Each row was made from one small tree. Brackets hold a mark, then the marks that hang from it, in the order of their numbers. Every link used is in the known rows. Write each row's tree.
Known rows
(Z366 (Z536 (Z825 (Z622 Z468)))): [ 1.729 -2.334  1.495 -1.058 -2.600  0.734  4.346  0.979 -3.540  0.790
 -2.163 -0.531  1.465 -6.380  3.427  6.265  4.319 -1.170 -1.306  1.169
  2.651  4.574 -0.531  0.319  1.777 -0.108  9.095 -1.382 -1.607  1.137
 -0.712  1.452 -0.263  0.884]
(Z536 Z366 (Z825 Z622 (Z850 Z468))): [ 9.035 -5.567 -1.156  3.220 -1.722  3.656  7.551 -3.029 -0.962  0.838
 -2.029 -3.339  2.420 -4.885  3.374  7.297  1.369 -1.074  5.369 -0.285
  1.697  1.446 -0.349  4.106  0.200 -0.970  3.558 -2.235  3.483  1.495
  4.030  2.972 -3.578  0.786]
(Z622 (Z468 (Z850 (Z825 Z536)) Z920)): [ 0.662 -4.273  0.283 -0.184  3.285 -0.759  0.325  1.238  0.324  0.419
  1.776  0.282  1.696 -2.546 -0.353  2.988  4.563  1.283  3.628  0.098
  3.377  2.907 -4.505  0.549 -1.042 -3.107  3.400  1.629 -0.827  0.173
 -2.513  2.351  6.121  1.197]
(Z622 Z468 (Z825 Z536 Z850)): [ 4.075 -2.823  3.300 -0.655 -1.705 -0.647  5.198 -2.369 -2.028 -0.794
  1.801  0.297 -4.350  0.116  0.159  3.497  0.637  1.804 -1.314 -4.933
  3.103  4.200  2.750  0.831  2.806  1.797  2.245 -2.629 -2.666  3.900
 -2.564  4.812  1.939  0.429]
(Z850 Z468 (Z825 Z536)): [ 3.873 -2.853 -3.354  2.915 -1.631 -0.768  1.648 -5.703  3.457  0.961
  3.972 -3.757  3.608 -1.578 -0.077  1.327  4.724  2.701  5.351  0.905
  3.201  2.792 -4.847  4.681  3.286  0.039  3.316 -1.461  0.755  2.641
  1.967  1.971  1.643 -1.592]
(Z825 Z536 (Z622 Z468)): [ 2.101 -4.618 -0.934 -2.540 -2.771 -2.439  5.197  1.068 -3.239  1.345
  0.136 -2.855  0.642 -4.880 -1.060  1.665 -0.413  0.697  0.158 -0.602
  1.263  3.500 -2.050  2.298  4.863  0.716  5.665 -1.217 -2.984  3.161
 -2.689  0.860  1.653 -0.312]
(Z850 Z468 (Z825 (Z536 Z366) Z622)): [ 7.063 -6.196 -3.192  2.556 -3.073  1.236  5.632 -2.688  0.266  2.190
  1.543 -6.062  4.778 -6.027  0.873  4.189  3.125  0.948  6.377  1.178
  4.530  4.603 -6.942  8.131  4.377 -0.952  4.928 -1.850  0.949  4.147
  3.119  1.873 -2.218 -1.332]
(Z920 (Z468 (Z850 (Z825 (Z536 Z366) Z622)))): [ 7.627 -2.841 -2.475  3.098 -1.321 -0.306  5.938  3.298 -2.990  1.338
 -0.651 -6.758  5.128 -6.483 -0.165  4.223  4.729 -1.262  6.771 -0.176
  3.928  4.427 -7.438  5.681  2.990 -1.950  3.322 -0.371  1.905  1.669
  1.362  1.688  1.100  1.984]
(Z366 Z536): [ 0.524  1.411 -0.861 -0.466 -0.045 -0.128 -0.634  0.915 -1.398 -0.620
 -0.650  0.373  1.365 -2.563  2.402  1.114  2.317  1.357 -0.621 -0.166
  1.271  1.847  0.449  0.124  0.937  1.347  3.110  0.179 -0.727  1.003
  1.207 -0.571  0.238  0.185]
(Z825 (Z536 Z366) Z622 (Z850 Z468)): [ 9.027 -6.698 -3.763  1.842 -1.867  0.548  7.791 -2.157 -2.327  0.780
 -0.178 -5.088  2.194 -6.230  1.936  3.467 -1.380  2.008  6.331 -1.621
  2.293  2.131 -0.447  5.861  4.784  1.170  2.458 -1.576  1.213  3.787
  2.744  2.501 -1.337  0.106]
(Z366 (Z536 (Z825 Z622))): [ 2.913 -1.040 -2.321  0.116 -2.661  0.822  3.976  2.514 -3.151  0.397
 -2.343 -1.397  2.485 -6.908  3.444  5.499  3.124 -1.492  0.070  2.405
  1.068  2.735  0.846  1.862  1.150  0.402  7.237 -0.920 -0.368 -0.069
  2.041  1.073 -1.669  2.539]
(Z850 Z468 (Z825 (Z536 Z366))): [ 6.091 -4.105 -1.748  4.124 -1.103  2.131  3.012 -5.247  2.077  1.328
  2.610 -4.270  3.949 -4.100  0.654  4.420  5.211  1.737  6.259 -0.268
  3.715  3.880 -5.827  6.567  3.900 -0.729  2.314 -1.158  0.805  2.808
  4.752  2.192 -1.602 -0.917]
(Z622 (Z825 (Z536 Z366) (Z850 (Z468 Z920)))): [ 7.435 -4.769  0.124  0.325  1.372  2.893  3.018 -4.400  0.473 -1.558
  2.709 -2.220 -0.223 -1.661  3.716  6.469  0.453  1.334  5.168 -4.919
  4.497  3.328 -0.261  3.754 -0.965  0.111  0.566 -2.275  1.772  3.565
  2.985  4.690 -0.278  1.794]
(Z920 (Z468 (Z850 (Z825 Z536 Z622)))): [ 5.192 -1.114 -3.898  1.671 -1.701 -3.314  4.471  2.701 -1.509  1.623
  0.620 -5.995  4.555 -4.328 -0.774  0.997  4.144  0.710  5.835  0.880
  3.811  3.145 -6.489  3.712  2.810 -1.379  4.506 -0.050  2.515  1.649
 -0.699  1.408  3.934  1.928]
(Z920 (Z468 (Z850 (Z825 Z622)))): [ 4.286 -0.423 -0.025  0.797 -1.019 -2.066  2.408  2.490  0.292  1.415
 -0.576 -4.229  3.857 -0.692 -0.284  1.276  4.481 -1.152  5.092  0.852
  2.773  2.035 -4.639  1.906 -0.349 -2.358  3.518  0.242  4.482  1.318
 -1.932  0.719  2.826  1.072]
(Z622 (Z825 (Z850 Z468))): [ 4.565 -1.083  1.600 -0.755 -0.545 -0.383  1.591 -6.622  2.573 -1.019
  1.271 -0.266 -2.180  3.757  1.961  2.587  0.558  2.406  2.289 -3.877
  3.805  1.868  2.670  0.309 -1.159  1.507  1.014 -2.779  3.386  3.503
  0.097  3.426 -0.668 -0.781]
(Z366 (Z536 Z825)): [ 1.537  0.800 -1.302  1.929 -0.930  2.093  0.927 -0.522 -2.101 -0.999
 -0.808  0.693  1.752 -4.904  3.548  5.350  5.216 -0.641  0.095  1.570
  1.251  2.493  0.636 -0.145  0.068  0.395  5.322 -0.636 -0.847 -0.843
  3.275  0.898 -0.664  1.685]

Write each row's tree
[ 1.465 -3.103 -0.890  0.704  1.907  0.605 -3.131 -3.912  5.602  0.679
  3.424 -1.431  3.371  1.113  1.788  2.289  3.247  1.278  5.245  0.792
  2.642  0.519 -3.954  2.702 -2.880 -2.789  1.600 -0.570  3.432  1.533
  0.870  2.159  2.265 -0.201]	(Z850 (Z468 Z920) Z825)
[ 3.917 -7.085  0.747  1.254 -0.517  1.654  3.710  2.735 -1.974  2.520
  0.597 -3.506  3.144 -6.699  1.520  6.509  1.914 -0.998  2.726  0.073
  3.039  4.824 -4.929  7.160  2.407 -3.676  4.824 -0.781 -2.672  3.352
 -0.595  3.209  1.250  1.555]	(Z850 (Z825 (Z536 Z366) (Z622 (Z468 Z920))))
[ 4.348 -1.228  0.315  0.602 -1.168  2.353  4.069 -0.840 -2.671 -0.723
  1.485 -1.290 -0.848 -2.554  0.967  5.134  1.820 -1.086 -0.484 -3.301
  3.690  5.275 -1.838  3.437  2.959  0.781  0.755 -1.799 -2.108  2.333
  2.009  2.465 -3.696  1.669]	(Z622 (Z825 (Z536 Z366)))
[ 3.450 -3.840  2.214  2.734  1.963  1.260  4.740  0.549 -1.955  0.944
  0.404 -1.215  2.106 -4.221 -0.629  4.899  6.590  0.666  3.964 -1.095
  4.251  4.938 -4.905  2.576  2.230 -1.792  2.690  1.025 -2.291  0.503
  0.757  1.681  2.039 -0.354]	(Z622 (Z468 (Z850 (Z825 (Z536 Z366)))))
[ 3.911 -4.646  3.429  0.377 -1.705  3.856  6.239  1.152 -3.733  1.406
 -2.406 -1.359  0.733 -6.101  2.114  8.182  3.260 -4.439 -0.028  0.412
  1.649  3.957 -2.877  2.287  1.568 -2.266  5.149 -1.293 -1.436  0.803
  0.248  1.647 -3.821  0.710]	(Z536 Z366 (Z825 (Z622 Z468)))
[ 3.926 -6.461 -5.545  0.034 -1.246 -1.444  1.289 -1.490  2.475  2.085
  2.325 -5.185  4.890 -4.298  1.015  2.413  1.332  1.790  7.036  2.115
  3.380  2.295 -5.562  6.677  1.001 -1.935  5.517 -1.003  1.779  4.048
  0.261  3.203  2.701  0.511]	(Z850 (Z468 Z920) (Z825 Z536 Z622))
[ 3.595 -3.476 -4.360  2.480 -3.931 -1.689  4.557  1.709 -0.963  2.666
  0.841 -3.876  3.297 -4.900 -1.064  0.995  1.694  0.979  2.527  2.663
  2.187  2.762 -3.465  6.823  4.169 -0.083  4.741 -1.249 -1.759  2.652
  0.550  2.004  1.046  0.539]	(Z850 (Z825 Z536 Z622))
[ 4.538 -2.596 -1.519  4.888 -0.819  2.257  3.627  0.246 -0.626  0.932
  1.548 -2.812  3.013 -4.447  0.282  3.865  4.295  0.657  3.379  0.876
  2.400  3.857 -4.532  6.452  3.658 -0.829  0.801 -0.626 -2.382  1.243
  4.104  1.985 -1.069  0.625]	(Z850 (Z825 (Z536 Z366)))
[ 2.024 -5.975 -0.823 -0.906 -1.359 -1.333  2.125  2.609 -0.507  2.567
  1.322 -2.838  2.239 -5.053  0.704  3.248  1.322  0.421  2.335  1.215
  2.245  3.424 -4.070  5.325  2.383 -2.599  5.837 -0.369 -2.305  3.254
 -2.536  3.206  4.076  1.473]	(Z850 (Z825 Z536 (Z622 (Z468 Z920))))
[ 2.162 -1.294  6.328 -1.526 -0.802 -0.134  3.095 -1.890 -0.878 -0.644
  0.765  1.509 -4.817  3.783  1.190  3.709  0.781  1.008 -2.408 -3.902
  3.553  2.746  3.985 -1.084 -0.124  0.647  1.417 -2.246 -1.095  2.859
 -3.299  3.784  1.201 -0.236]	(Z622 Z468 (Z825 Z850))
[ 5.227 -3.321 -1.532  2.155 -2.518  1.374  6.366  1.342 -2.134  0.934
 -2.585 -1.163  1.177 -4.328  1.744  4.161 -0.099 -1.098  1.329  1.775
 -0.274  0.012  3.559  1.865  0.197 -0.201  3.634 -1.335  0.974  0.270
  0.939  2.770 -0.082  2.837]	(Z536 (Z825 Z622 Z850))
[ 8.054 -7.950 -3.950  0.535  0.191  1.542  4.968 -0.250 -1.268  0.431
 -0.239 -4.890  2.731 -6.060  3.090  4.276 -2.911  1.151  7.142 -1.568
  1.883  1.239 -0.826  6.105  1.397 -0.914  1.828 -0.928  1.916  4.236
  2.616  3.228  0.649  1.895]	(Z825 (Z536 Z366) Z622 (Z850 (Z468 Z920)))
[-0.224 -1.658 -0.318  0.825  4.351  0.177 -2.483  2.941  2.274  0.414
  0.482  1.105  2.726 -0.027  0.564  2.170  3.153 -0.042  4.206  1.203
  2.191  0.221 -2.792  0.722 -5.016 -3.748  0.444  2.215  1.742 -1.123
 -0.772  1.703  4.597  1.946]	(Z468 (Z850 Z825) Z920)
[ 4.267 -5.962 -3.546  1.514  2.045  1.203  4.310  6.529 -2.102  1.784
 -0.189 -2.892  4.896 -7.471  0.905  4.903  2.103 -0.950  5.809  1.568
  3.558  3.101 -5.796  6.237  0.353 -3.887  3.011  1.799  0.040  0.555
  1.565  2.277  2.184  2.837]	(Z468 (Z850 (Z825 (Z536 Z366) Z622)) Z920)
[ 7.254 -5.388 -2.924  2.670 -2.164  0.838  8.077  2.808 -4.453  1.061
 -1.504 -3.805  1.281 -7.041  0.969  2.872 -2.719  0.733  2.853 -0.849
  0.999  1.761  1.514  6.356  3.708  0.710  1.248 -0.849 -1.379  2.897
  2.898  2.290 -1.028  1.807]	(Z825 (Z536 Z366) Z622 Z850)
[ 7.285 -4.198 -0.065  4.167 -1.522  3.907  7.924  2.848 -3.326  0.748
 -2.927 -2.086  1.791 -6.003  2.942  7.069  0.349 -2.615  2.086  0.930
  0.844  1.289  2.450  3.887  0.328 -1.319  2.698 -1.407 -0.087  0.240
  3.957  3.373 -3.077  3.149]	(Z536 Z366 (Z825 Z622 Z850))
[ 0.177 -3.663  1.650 -3.411  0.395  0.145  0.476 -1.193 -1.387 -1.019
  3.131  0.243 -2.635 -0.677  1.044  4.210  0.842  0.081 -1.571 -3.831
  3.428  4.981 -1.400  0.414  0.414 -0.826  2.511 -1.527 -2.882  3.205
 -3.618  3.719  2.074  2.103]	(Z622 (Z468 Z920) (Z825 Z536))
[ 7.003 -2.643  0.767  2.151 -0.803  2.369  5.792 -0.881 -3.008 -0.771
  0.801 -1.155 -2.030 -3.085  1.785  5.224  0.277  0.837  0.912 -4.180
  3.064  4.190  2.148  4.218  2.525  1.569  0.210 -2.653 -1.878  2.721
  2.938  4.216 -1.657  2.553]	(Z622 (Z825 (Z536 Z366) Z850))
[ 2.202 -4.442  3.282 -3.292  3.961  2.585  2.557  1.276 -3.424 -1.008
  0.989  0.836 -1.914 -2.233  1.450  7.184  2.878 -1.479  1.459 -4.673
  5.572  5.566 -2.864 -0.678 -1.427 -2.248  1.771  0.524 -1.702  1.177
 -1.720  3.355  1.193  2.310]	(Z622 (Z468 Z850 Z920) (Z825 (Z536 Z366)))
[ 6.487 -2.180  1.454  5.029  0.012  5.521  5.166 -0.895 -1.888 -0.459
 -1.974 -0.137  0.849 -3.910  2.880  6.900  1.480 -1.875  2.098 -0.396
  0.117  0.855  2.284  1.957 -0.764 -0.820  0.102 -0.848  0.346 -1.046
  5.068  2.861 -2.416  2.689]	(Z536 Z366 (Z825 Z850))
[ 8.464 -4.193 -0.025  1.736 -0.873  1.720  5.607 -6.163 -0.633 -1.352
  1.905 -2.623 -0.675 -1.716  2.496  5.126  1.791  2.076  4.573 -4.978
  5.004  4.103  0.423  4.129  2.878  1.995  0.850 -2.810  1.214  3.876
  3.027  4.304 -2.311  0.229]	(Z622 (Z825 (Z536 Z366) (Z850 Z468)))
[ 2.975 -4.532 -1.998 -0.793 -0.072 -0.287 -0.472 -1.214  3.883  2.071
  1.325 -3.417  4.051 -0.827  2.123  2.648  1.309  0.813  5.344  1.901
  3.143  1.253 -4.297  4.985 -1.972 -2.996  4.495 -0.558  3.869  2.692
 -0.592  2.133  1.525  0.026]	(Z850 (Z468 Z920) (Z825 Z622))
[ 5.137 -5.339 -2.827  2.701  1.423  2.962  0.738 -3.375  2.654  0.777
  2.982 -4.133  4.739 -4.370  2.147  5.143  3.976  1.621  7.352 -0.164
  3.770  2.825 -5.929  6.269  0.606 -2.494  1.641 -0.304  0.942  2.272
  4.271  3.012  0.507  0.484]	(Z850 (Z468 Z920) (Z825 (Z536 Z366)))
[ 3.348 -2.430  1.378 -1.536  1.652  0.947 -0.851 -4.839  3.113 -1.434
  1.829 -0.139 -1.719  3.701  3.054  3.118 -0.160  1.711  3.207 -3.740
  3.502  0.760  2.752  0.151 -4.146 -0.818  0.932 -2.413  4.011  3.384
 -0.881  4.330  1.724  0.818]	(Z622 (Z825 (Z850 (Z468 Z920))))
[ 5.220 -3.703 -3.540  1.522 -0.429 -1.111  3.869 -5.233  0.911 -0.698
  1.407 -2.987  1.145 -1.809  0.854  0.078 -0.089  4.143  5.384 -2.027
  0.906  0.180  0.483  1.928  2.381  1.968  1.124 -1.272  1.704  3.087
  1.735  2.559  2.285 -0.037]	(Z825 Z536 (Z850 Z468))
[ 5.920 -4.102 -3.343 -0.345 -0.240  1.781  2.767 -0.904 -0.150 -0.719
 -1.555 -1.539  4.123 -6.495  6.171  6.692  1.265  1.091  5.506  0.848
  2.934  1.324  1.996  1.892 -2.096 -0.499  6.922 -1.386  3.541  2.042
  2.660  3.419  1.824  3.156]	(Z366 (Z536 (Z825 Z622 (Z850 (Z468 Z920)))))
[-1.681 -2.904  2.620 -3.722  5.169 -0.299 -1.733  2.152 -0.034 -0.481
 -0.499  1.954 -0.145  0.681  0.836  1.965  1.304 -0.250  1.168 -1.495
  1.719  0.546 -1.453 -3.789 -4.297 -3.161  0.932  2.285  0.619 -0.773
 -3.814  0.579  4.903  0.677]	(Z622 (Z468 Z850 Z920))
[ 5.038 -2.324 -2.032  1.415  1.956  2.514  0.219 -3.235  1.373 -2.396
 -0.027 -0.006  2.979 -3.592  6.146  5.848  3.165  1.873  4.656  0.043
  2.346  0.708  2.152 -0.167 -3.511 -0.448  4.434 -0.791  2.922  1.055
  4.089  3.035  2.572  2.667]	(Z366 (Z536 (Z825 (Z850 (Z468 Z920)))))
[ 5.349 -5.840 -2.486  0.560 -0.288  1.462  3.262 -1.875  1.353  0.337
 -0.485 -2.006  2.230 -3.537  3.726  4.691 -0.303 -0.175  5.377  0.672
  1.903 -0.813  1.241  1.864 -3.267 -1.997  4.409 -1.433  4.304  1.042
  0.932  3.859  1.550  3.147]	(Z536 (Z825 Z622 (Z850 (Z468 Z920))))
